Each row was made from one small tree. The marks that hang from a mark follow it in brackets, in the order of their numbers. Every link used is in the known rows. Write each row's tree.
Known rows
j_643(j_792(j_209 j_393 j_554)): [-1.02,  2.74, -3.54, -2.53,  1.17, -2.09, -0.26, -2.61, -1.43, -0.32,
  2.01, -1.60, -0.93, -1.96, -3.75,  0.97, -1.66,  2.45, -5.20]
j_110(j_209): [-3.70,  3.82, -3.13,  2.26,  2.68, -2.99, -0.26, -2.12,  0.76, -0.96,
  1.90, -1.42,  1.54,  1.42,  2.04,  1.08, -2.34,  0.96, -3.53]
j_643(j_792(j_209 j_554)): [-1.10,  2.84, -3.35, -1.63,  0.21, -1.84,  0.12, -4.36, -1.57, -0.05,
  1.26, -2.29,  0.38, -2.05, -2.28,  0.80, -2.04,  2.74, -3.03]
j_643(j_792): [-4.14,  4.52, -3.14,  0.52,  0.27, -3.78, -2.09, -2.65, -1.66, -0.64,
  0.48, -0.92,  0.38,  0.47,  0.29,  1.85, -0.44,  0.73, -2.42]
j_110(j_554): [-3.15,  4.41, -1.81,  1.84,  1.30, -3.76, -1.17, -3.34, -2.84, -0.04,
  0.96, -1.43,  0.53,  0.39,  1.66,  1.40, -1.32,  0.75, -3.85]
j_554(j_110): [-2.99,  5.41, -3.03,  1.12,  1.66, -3.62, -0.46, -2.43, -1.76, -1.72,
  1.59, -2.27,  0.72, -0.87, -0.24,  2.04, -2.54,  2.54, -2.94]
j_554(j_110(j_209(j_792))): [-1.68,  2.29, -1.81,  0.35,  3.05, -2.56, -1.59, -2.74,  2.16, -0.97,
  1.30, -4.28,  2.99, -0.12, -0.02,  1.54, -3.85,  1.42, -1.96]
j_459(j_792): [-2.85,  7.40, -2.18,  3.36,  1.49, -3.10, -0.27, -2.69, -1.82, -2.96,
  2.14,  0.17, -0.49, -0.06,  0.69,  1.25, -1.28,  0.50, -3.18]
j_110(j_209(j_792(j_393 j_459)) j_554): [-1.62,  1.30, -0.41,  0.73,  3.56, -3.84, -2.46, -0.97,  0.50,  1.13,
  0.28, -3.29,  1.19,  1.28,  0.47,  2.20, -1.41, -0.53, -3.42]
j_209(j_792(j_393 j_459 j_554)): [-1.38,  3.85, -1.17, -0.94,  2.45, -3.57, -1.76, -1.80, -1.55, -1.55,
  0.87, -1.50,  1.16,  2.41, -1.32,  2.80, -0.24,  1.04, -3.13]
j_309(j_393): [-6.27,  5.36, -3.68,  1.23,  1.66, -3.26, -0.98, -3.10, -4.05, -1.78,
  1.11, -1.39,  1.24,  0.05,  3.09,  2.01, -1.34,  2.25, -1.95]
j_554(j_110(j_209(j_792(j_393 j_459)))): [-1.76,  2.30, -1.49,  0.11,  3.90, -3.81, -1.82, -0.11,  2.00, -0.53,
  0.81, -3.91,  1.15,  0.20, -1.84,  2.74, -2.66,  1.04, -2.13]
j_258(j_792): [-3.01,  7.24, -2.35,  3.57,  1.91, -2.92,  0.27, -2.58, -0.05, -2.65,
 -0.01, -0.66, -0.40,  0.10,  0.50,  1.67, -0.94, -0.50, -3.13]
j_258(j_792(j_209 j_393 j_459 j_554)): [ 0.44,  5.50, -1.93,  0.75,  2.05, -2.23,  2.34, -1.74, -0.18, -1.36,
  0.01, -1.63, -2.25, -2.14, -3.93,  1.91, -1.52,  1.44, -4.01]
j_110(j_209(j_792(j_459)) j_554): [-1.62,  1.57,  0.12,  1.65,  2.32, -3.61, -1.92, -2.72,  0.19,  1.51,
 -0.76, -3.83,  2.54,  1.29,  1.89,  1.90, -1.76, -0.13, -1.10]
j_459(j_792(j_393)): [-2.84,  7.26, -2.51,  2.73,  2.24, -3.63, -0.67, -1.13, -1.56, -3.59,
  2.98,  0.78, -1.78, -0.07, -0.94,  1.38, -0.70, -0.06, -5.35]
j_459(j_792(j_393 j_554(j_110(j_209)))): [ 0.94,  2.92, -2.55,  0.44,  2.51, -2.44,  2.40, -2.83,  1.79, -0.58,
  2.57, -2.22, -2.40, -3.22, -3.26,  0.87, -3.78,  3.50, -4.44]
j_258(j_792(j_459 j_554(j_110(j_209)))): [ 1.03,  2.92, -1.80,  1.65,  1.52, -2.60,  3.60, -3.47,  2.73,  1.14,
 -1.74, -3.65, -1.58, -2.88, -2.33,  2.30, -3.19,  3.09, -0.34]
j_209(j_792(j_459)): [-3.46,  5.51, -0.88,  1.31,  2.05, -4.04, -2.74, -1.95, -1.88, -2.01,
  0.03, -1.86,  2.84,  2.77,  1.26,  2.86, -0.41, -0.14, -1.05]

Which tree is each row?
[-0.91,  4.24, -2.45, -1.02,  1.72, -4.03,  0.83, -1.94, -1.74, -0.33,
  0.69, -1.97, -1.58, -1.03, -3.25,  2.91, -1.57,  3.79, -3.19] -> j_792(j_393 j_459 j_554(j_110))
[-2.12,  4.79, -2.48, -0.16,  1.85, -3.84,  0.11, -1.49, -2.26, -0.89,
  1.13, -0.17, -1.04,  1.42, -1.23,  2.89, -0.20,  1.98, -3.87] -> j_792(j_393 j_459 j_554)
[ 0.52,  5.77, -1.62,  1.51,  1.05, -1.97,  2.69, -3.12, -0.23, -1.11,
 -0.82, -2.14, -0.99, -2.15, -2.34,  1.77, -2.07,  1.81, -2.00] -> j_258(j_792(j_209 j_459 j_554))
[-0.39,  1.84, -2.62, -0.87,  2.51, -3.40,  1.74, -1.40,  0.96,  0.99,
  1.02, -2.99, -1.25, -1.32, -2.70,  2.38, -2.95,  3.90, -2.95] -> j_792(j_393 j_459 j_554(j_110(j_209)))
[-1.66,  6.79, -2.76,  2.09,  2.68, -2.35, -0.01, -0.80, -1.30, -3.80,
  3.72, -0.42, -1.48, -2.31, -2.27,  0.78, -2.20,  0.40, -5.82] -> j_459(j_792(j_209 j_393))
[-0.98,  4.37, -2.63, -0.78,  2.04, -2.73,  1.04, -1.41, -2.17, -1.11,
  1.85, -1.40, -0.71, -0.58, -2.85,  2.00, -1.67,  2.60, -4.53] -> j_792(j_209 j_393 j_459 j_554)
[ 0.25,  1.99, -3.22, -2.58, -0.19, -1.89,  0.85, -4.45, -0.84,  0.75,
  0.98, -4.13, -0.20, -4.45, -4.16,  1.00, -3.46,  4.37, -2.21] -> j_643(j_792(j_209 j_554(j_110)))
[-1.75,  1.21, -1.01,  0.46,  3.81, -2.88, -2.72, -1.71,  1.01,  0.24,
  1.67, -3.13,  2.01,  1.20,  0.76,  1.13, -1.82, -0.70, -5.05] -> j_110(j_209(j_792(j_393)) j_554)
[-3.37,  5.29, -1.25,  0.50,  3.16, -4.34, -3.27, -0.19, -1.58, -2.62,
  0.96, -1.38,  1.35,  2.74, -0.49,  3.01, -0.03, -0.50, -3.12] -> j_209(j_792(j_393 j_459))
[-0.83,  1.64, -1.36, -0.78,  3.44, -2.99, -1.10, -1.51,  1.26,  0.03,
  1.15, -2.63,  1.42,  2.01, -0.85,  2.32, -1.43,  1.20, -3.00] -> j_110(j_209(j_792(j_393 j_459 j_554)))
[ 1.67,  4.55, -2.64, -0.60,  1.94, -1.69,  2.27, -2.76, -0.93, -2.14,
  3.21, -2.59, -2.32, -5.07, -5.36,  0.83, -3.95,  3.70, -5.18] -> j_459(j_792(j_209 j_393 j_554(j_110)))
[-1.16,  4.23, -3.53, -0.98,  2.47, -1.76,  0.68, -2.27, -1.76, -2.13,
  3.30, -1.38, -0.02, -0.59, -2.51,  0.84, -2.23,  2.57, -6.43] -> j_792(j_209 j_393 j_554)
[-0.84,  3.02, -2.76, -2.22,  0.72, -3.06,  0.26, -1.76, -1.77,  0.40,
  0.42, -1.98, -1.45, -1.90, -3.91,  2.12, -1.01,  2.60, -3.28] -> j_643(j_792(j_209 j_393 j_459 j_554))
[-0.13,  3.38, -0.97, -1.82,  2.34, -3.58, -0.99, -1.97, -1.05, -0.74,
  0.62, -3.41,  0.56, -0.04, -3.37,  3.25, -1.69,  2.45, -2.30] -> j_209(j_792(j_393 j_459 j_554(j_110)))
[-0.97,  1.65, -1.79, -0.10,  2.60, -1.74, -0.76, -4.23,  1.55, -0.86,
  1.69, -2.90,  3.50,  2.02,  1.08,  0.83, -2.58,  1.31, -2.72] -> j_110(j_209(j_792(j_554)))
[ 1.23,  4.50, -2.61, -0.34,  2.30, -1.38,  2.68, -2.55,  0.96, -1.61,
  0.99, -3.40, -2.29, -4.91, -5.41,  1.25, -3.41,  2.51, -5.06] -> j_258(j_792(j_209 j_393 j_554(j_110)))
[-0.38,  1.97, -3.19, -0.27,  1.88, -2.12,  1.93, -3.97,  0.94,  0.66,
  1.73, -3.16,  0.72, -1.52, -1.01,  1.10, -4.02,  4.28, -2.82] -> j_792(j_554(j_110(j_209)))
[-3.17,  3.85, -3.64, -0.78,  1.72, -2.87, -1.74, -0.89, -1.20, -1.54,
  2.08, -1.42, -0.70, -1.30, -2.75,  1.28, -1.39,  0.59, -5.04] -> j_643(j_792(j_209 j_393))
[-1.71,  6.95, -1.95,  2.49,  2.77, -3.04,  0.86,  0.06, -0.20, -2.34,
  0.05, -1.29, -1.98, -1.87, -2.85,  2.20, -1.33, -0.45, -3.80] -> j_258(j_792(j_209 j_393 j_459))
[-1.15,  4.16, -0.93, -0.40,  1.63, -3.17, -1.34, -3.51, -1.95, -0.93,
  0.05, -2.17,  2.54,  2.17,  0.24,  2.68, -0.60,  1.28, -1.15] -> j_209(j_792(j_459 j_554))
[-0.18,  3.29, -0.87, -1.19,  1.50, -3.32, -0.60, -3.75, -1.31, -0.42,
 -0.14, -3.78,  1.85, -0.37, -1.62,  2.96, -2.13,  3.03, -0.21] -> j_209(j_792(j_459 j_554(j_110)))
[ 0.09,  3.66, -2.68, -1.64,  2.08, -2.87,  1.74, -1.46, -1.54, -0.55,
  1.40, -3.26, -1.37, -3.08, -4.73,  2.34, -3.08,  4.18, -3.59] -> j_792(j_209 j_393 j_459 j_554(j_110))
[-0.88,  1.69, -3.48, -1.09,  2.88, -2.42,  1.49, -2.42,  1.53,  0.14,
  2.38, -2.91, -0.62, -1.35, -2.43,  1.34, -3.57,  3.63, -4.89] -> j_792(j_393 j_554(j_110(j_209)))
[-0.30,  1.97, -2.45,  0.06,  1.44, -3.17,  2.21, -3.00,  0.72,  1.52,
  0.04, -3.63, -0.01, -1.41, -1.33,  2.18, -3.56,  4.37, -0.83] -> j_792(j_459 j_554(j_110(j_209)))
[ 0.25,  1.99, -3.47, -3.28,  0.94, -2.20,  0.45, -2.90, -0.95,  0.27,
  1.81, -3.54, -1.43, -4.52, -5.66,  1.36, -2.98,  4.09, -4.19] -> j_643(j_792(j_209 j_393 j_554(j_110)))
[ 1.61,  4.94, -1.55,  0.63,  0.81, -2.06,  3.68, -3.40,  0.31, -0.31,
 -1.12, -4.05, -1.50, -4.63, -4.22,  2.04, -3.46,  3.36, -0.95] -> j_258(j_792(j_209 j_459 j_554(j_110)))
[-0.83,  4.53, -2.53,  0.07,  1.20, -2.41,  1.51, -2.89, -2.23, -0.76,
  0.99, -1.95,  0.58, -0.41, -1.18,  1.65, -2.21,  3.09, -2.49] -> j_792(j_209 j_459 j_554)
[-2.20,  3.18, -3.44, -1.89,  0.88, -3.30, -0.98, -2.64, -1.77, -0.04,
  1.43, -0.65, -1.14,  0.16, -2.23,  1.86, -0.08,  1.97, -4.61] -> j_643(j_792(j_393 j_554))
[ 0.06,  3.40, -3.38, -1.84,  2.37, -1.75,  1.37, -2.65, -1.21, -1.34,
  3.19, -3.11, -0.56, -3.08, -4.65,  1.24, -3.67,  3.98, -5.52] -> j_792(j_209 j_393 j_554(j_110))
